What can hang from each mark:
Q195: Q406 Q754 Q785
Q874: Q754
Q754: Q226 Q406 Q874
Q403: Q372 Q874
Q406: Q785
Q785: Q195 Q226 Q874
Q372: Q406

Every row comes from one small tree of marks. Brackets hold a mark, then the marks that hang from it, in the order of their numbers. Every link used is in the known rows. Which tree was each row made from?
Known rows:
(Q754 Q226 (Q406 Q785)): [1.736 0.120 3.334 -1.383 -1.969 3.056 -0.285 -2.254 1.243 -1.014 -0.925 -0.299 0.948 -2.178 1.599 1.917 -1.075 0.851 0.219]
(Q406 (Q785 (Q195 Q754) Q226)): [-0.586 -0.542 1.149 5.606 -1.181 0.897 -2.286 -0.929 4.370 -5.746 -3.509 -2.320 -0.331 1.269 2.214 1.543 -0.901 -0.673 -1.717]
(Q403 (Q372 (Q406 (Q785 Q195 Q226))) (Q874 Q754)): [-6.407 -1.264 0.394 0.337 -1.261 2.088 -2.088 -0.722 1.682 0.180 -3.370 -1.455 -0.958 -2.314 3.583 -0.936 -2.177 -0.076 -0.858]
(Q403 (Q874 (Q754 Q226))): [-3.306 -1.374 1.334 0.149 -2.276 -0.272 0.452 -0.617 -0.581 1.965 -1.614 -1.625 0.902 -1.731 3.426 0.217 -1.524 -0.073 -0.211]
(Q785 (Q195 Q406 Q754) Q226): [-2.349 -2.154 1.931 2.675 -1.678 1.723 -2.905 -1.193 4.043 -7.169 -3.318 -4.510 -2.108 3.718 1.702 2.494 -2.860 0.574 -3.409]
(Q403 Q372 (Q874 (Q754 Q226 (Q406 (Q785 Q195))))): [-0.734 -0.659 2.943 -2.389 -1.929 3.682 -2.153 -0.182 -2.261 1.195 -3.153 -0.173 0.693 -3.823 0.063 1.315 -1.013 1.318 -1.803]
(Q785 Q226): [-2.077 -0.530 0.653 0.650 -1.217 2.106 -0.022 -0.979 2.454 -2.489 -2.026 -1.811 -1.150 1.766 3.684 0.926 -4.129 0.724 -0.064]
(Q372 Q406): [-3.848 -1.644 -1.846 -0.626 -2.039 -0.932 0.357 -2.069 3.927 -1.461 -0.210 -2.230 -1.452 0.507 1.869 -0.501 -2.324 1.144 2.784]
(Q372 (Q406 (Q785 Q195 (Q874 Q754)))): [-5.230 -1.766 -0.794 3.300 -1.618 -1.508 -1.813 -1.765 6.774 -2.823 -2.334 -1.583 -0.430 0.178 2.128 -0.901 0.624 -0.246 1.478]
(Q754 Q226 (Q406 (Q785 Q195)) Q874): [0.312 -0.236 3.385 0.330 -1.566 1.980 -2.576 -1.428 0.356 -2.747 -1.596 -1.981 1.216 -4.373 -0.697 0.960 -0.629 1.248 -0.243]
(Q195 Q406 (Q754 Q226) Q785): [-0.661 -2.568 5.249 0.406 -2.567 -0.731 -1.195 -3.062 1.904 -3.305 -1.067 -3.803 0.005 2.429 5.047 1.381 -1.759 0.055 -3.774]
(Q406 (Q785 (Q195 Q754) Q226 Q874)): [-1.053 -1.079 0.617 8.102 -0.866 1.111 -3.069 -0.738 5.267 -7.670 -4.752 -3.466 -0.279 1.985 2.029 1.779 -1.937 -0.878 -1.913]
(Q403 Q372 (Q874 (Q754 Q406))): [0.550 -1.508 0.088 -2.446 -2.284 2.431 -0.726 -0.331 -2.260 2.642 -2.730 -0.109 -0.433 -2.929 -0.375 0.759 -4.264 2.555 -1.445]
(Q874 Q754): [-1.206 -1.352 0.385 0.266 -2.206 -1.297 0.668 -0.897 2.510 1.635 -0.902 0.387 0.308 0.629 2.252 -0.028 -0.812 1.265 0.534]
(Q403 Q372): [0.458 -0.934 -0.945 -2.670 -1.555 1.754 -0.180 -0.393 -0.816 0.765 -1.512 -0.931 -0.806 0.791 -1.479 1.052 -3.591 2.453 0.942]
(Q372 (Q406 (Q785 (Q195 (Q754 Q226))))): [-3.638 -1.347 0.976 3.141 -1.875 -0.322 -1.796 -1.844 4.593 -4.920 -1.023 -2.961 0.047 -0.207 2.539 0.646 1.285 -0.392 1.255]
(Q754 Q874): [-0.654 -1.462 -1.280 1.680 -1.662 -1.893 -0.333 -1.123 0.579 -0.084 -0.960 -2.765 0.123 -1.669 -0.522 -0.705 -3.532 1.457 1.130]
(Q754 Q226): [-1.539 -0.621 1.813 -1.268 -1.810 1.265 0.427 -1.019 0.269 -0.944 -0.454 -1.795 0.452 0.604 2.048 1.504 -1.284 0.817 1.326]

Write each row's tree:
[0.317 -0.303 1.487 2.309 -1.087 3.716 -2.864 -1.345 4.412 -6.112 -4.418 -1.652 -1.055 -0.038 0.501 1.960 -3.121 0.685 -1.468] -> (Q754 (Q406 (Q785 Q195 Q226 Q874)))
[-5.162 -1.344 1.799 -0.102 -1.171 2.538 -2.203 -0.779 2.511 -1.544 -1.919 -1.174 0.214 -0.391 2.228 0.302 0.175 0.960 0.984] -> (Q403 (Q372 (Q406 (Q785 Q195 (Q874 (Q754 Q226))))))
[-4.019 -1.091 -0.267 1.208 -0.667 3.447 -1.362 -1.623 3.232 -2.340 -2.476 -2.199 -1.112 0.382 3.244 0.083 -4.314 0.755 0.725] -> (Q403 (Q372 (Q406 (Q785 Q226 Q874))))
[-2.730 -1.595 2.012 2.147 -1.666 0.742 -0.225 -0.587 2.067 -1.112 -1.680 -1.332 1.152 1.125 3.495 0.999 -1.144 0.762 0.233] -> (Q785 (Q874 (Q754 Q226)))
[2.778 -1.273 1.227 6.861 -1.613 2.574 -1.892 -1.764 3.921 -6.437 -3.463 -2.411 -0.037 0.218 2.699 2.419 -4.070 0.668 -2.608] -> (Q195 (Q754 (Q406 (Q785 Q226 Q874))))
[0.996 -1.041 0.303 -1.252 -2.141 2.000 -0.809 -1.018 -1.293 3.460 -2.959 0.480 0.205 -3.761 -0.110 0.364 -3.274 1.479 -1.538] -> (Q403 Q372 (Q874 (Q754 (Q406 Q785))))
[-1.152 -2.956 5.190 2.249 -2.308 -1.715 -1.888 -3.037 0.765 -2.790 -0.789 -4.967 0.689 -0.010 4.694 0.221 -2.679 0.361 -3.999] -> (Q195 Q406 (Q754 Q226 Q874) Q785)
[-0.599 -1.215 2.551 -3.265 -2.155 4.100 -0.716 -0.225 -3.645 2.209 -2.109 -0.433 0.515 -3.346 1.262 1.446 -3.307 2.317 -1.457] -> (Q403 Q372 (Q874 (Q754 Q226 Q406)))
[0.490 -0.883 2.904 -0.833 -1.894 2.491 -0.993 -1.342 -1.304 -1.620 -0.413 -2.300 0.894 -3.678 0.719 1.148 -3.333 2.556 0.189] -> (Q754 Q226 Q406 Q874)
[-1.573 -2.314 2.484 0.916 -2.309 0.454 -2.428 -1.308 2.262 -5.461 -1.815 -4.429 -0.778 2.711 -0.318 2.828 -0.299 0.732 -1.944] -> (Q785 (Q195 Q406 (Q754 Q226)))
[-1.497 -1.301 2.424 2.659 -1.318 3.875 -1.187 -0.878 3.530 -3.783 -3.298 -0.813 -0.530 0.960 4.875 1.448 -4.527 1.725 -2.057] -> (Q785 Q226 (Q874 (Q754 Q406)))
[-1.594 -2.884 4.142 3.946 -1.761 -0.922 -2.323 -3.027 2.623 -4.182 -2.305 -4.952 -0.791 1.047 6.164 -0.242 -5.224 0.235 -5.320] -> (Q195 Q406 (Q754 Q874) (Q785 Q226))
[-3.068 -1.598 1.244 2.187 -1.291 1.462 -2.822 -0.881 0.623 -3.120 -1.165 -3.323 0.496 -2.284 0.777 0.217 -0.783 1.317 0.454] -> (Q403 (Q372 (Q406 (Q785 (Q195 (Q754 Q226 Q874))))))
[-5.847 -1.115 -0.375 3.600 -0.816 1.253 -2.349 -1.810 6.741 -5.940 -3.179 -3.279 -1.584 1.014 3.318 -0.161 -2.013 -0.679 0.951] -> (Q372 (Q406 (Q785 Q195 Q226 Q874)))
[-5.611 -1.241 1.041 1.368 -0.742 3.187 -2.541 -0.733 4.026 -2.659 -3.136 -1.213 -0.966 0.530 3.416 -0.093 -1.829 0.856 -0.109] -> (Q403 (Q372 (Q406 (Q785 Q195 Q226 (Q874 Q754)))))
[-4.825 -2.210 -1.439 -1.442 -2.077 0.394 -0.371 -0.794 -0.160 2.668 -1.679 -1.479 -0.861 -2.088 1.989 -1.082 -3.290 1.401 0.649] -> (Q403 (Q372 Q406) (Q874 Q754))
[1.158 -2.391 0.943 5.546 -1.973 -2.309 -1.506 -1.587 3.225 -5.336 -3.087 -3.274 -0.010 2.449 3.237 0.633 -3.309 0.465 -2.298] -> (Q195 Q754 (Q785 Q874))
[-3.274 -1.853 2.230 2.857 -1.412 1.026 -0.986 -3.004 5.763 -0.952 -2.931 -2.117 -0.492 1.978 4.484 0.382 -2.995 -0.974 -2.610] -> (Q195 (Q406 (Q785 Q226 (Q874 Q754))))
[1.687 -0.661 1.746 0.053 -2.349 0.333 0.018 -2.013 3.327 1.636 -1.344 1.815 0.698 -1.783 1.744 0.432 -0.545 1.242 -0.497] -> (Q874 (Q754 (Q406 Q785)))
[-0.168 -0.813 4.172 -2.072 -2.365 2.625 0.101 -1.099 0.765 0.058 -0.379 0.801 0.984 -1.172 3.424 1.626 -0.514 2.243 -0.406] -> (Q874 (Q754 Q226 Q406))
[-0.283 -0.252 4.567 -1.011 -2.141 2.152 -1.352 -1.192 2.326 -0.727 -1.512 1.098 1.252 -1.790 2.075 1.496 1.828 1.049 -0.735] -> (Q874 (Q754 Q226 (Q406 (Q785 Q195))))
[0.869 -0.305 1.716 2.480 -1.246 2.273 -1.446 -2.178 1.900 -1.754 -2.122 -1.540 0.167 -3.789 1.992 0.019 -4.482 1.107 -1.200] -> (Q754 (Q406 (Q785 Q226)) Q874)
[0.964 -1.827 1.862 4.074 -1.866 2.598 -3.412 -0.078 1.953 -9.081 -3.438 -3.845 -0.130 1.178 -0.929 3.723 -1.578 1.927 -1.499] -> (Q785 (Q195 (Q754 Q226 Q406)) Q874)
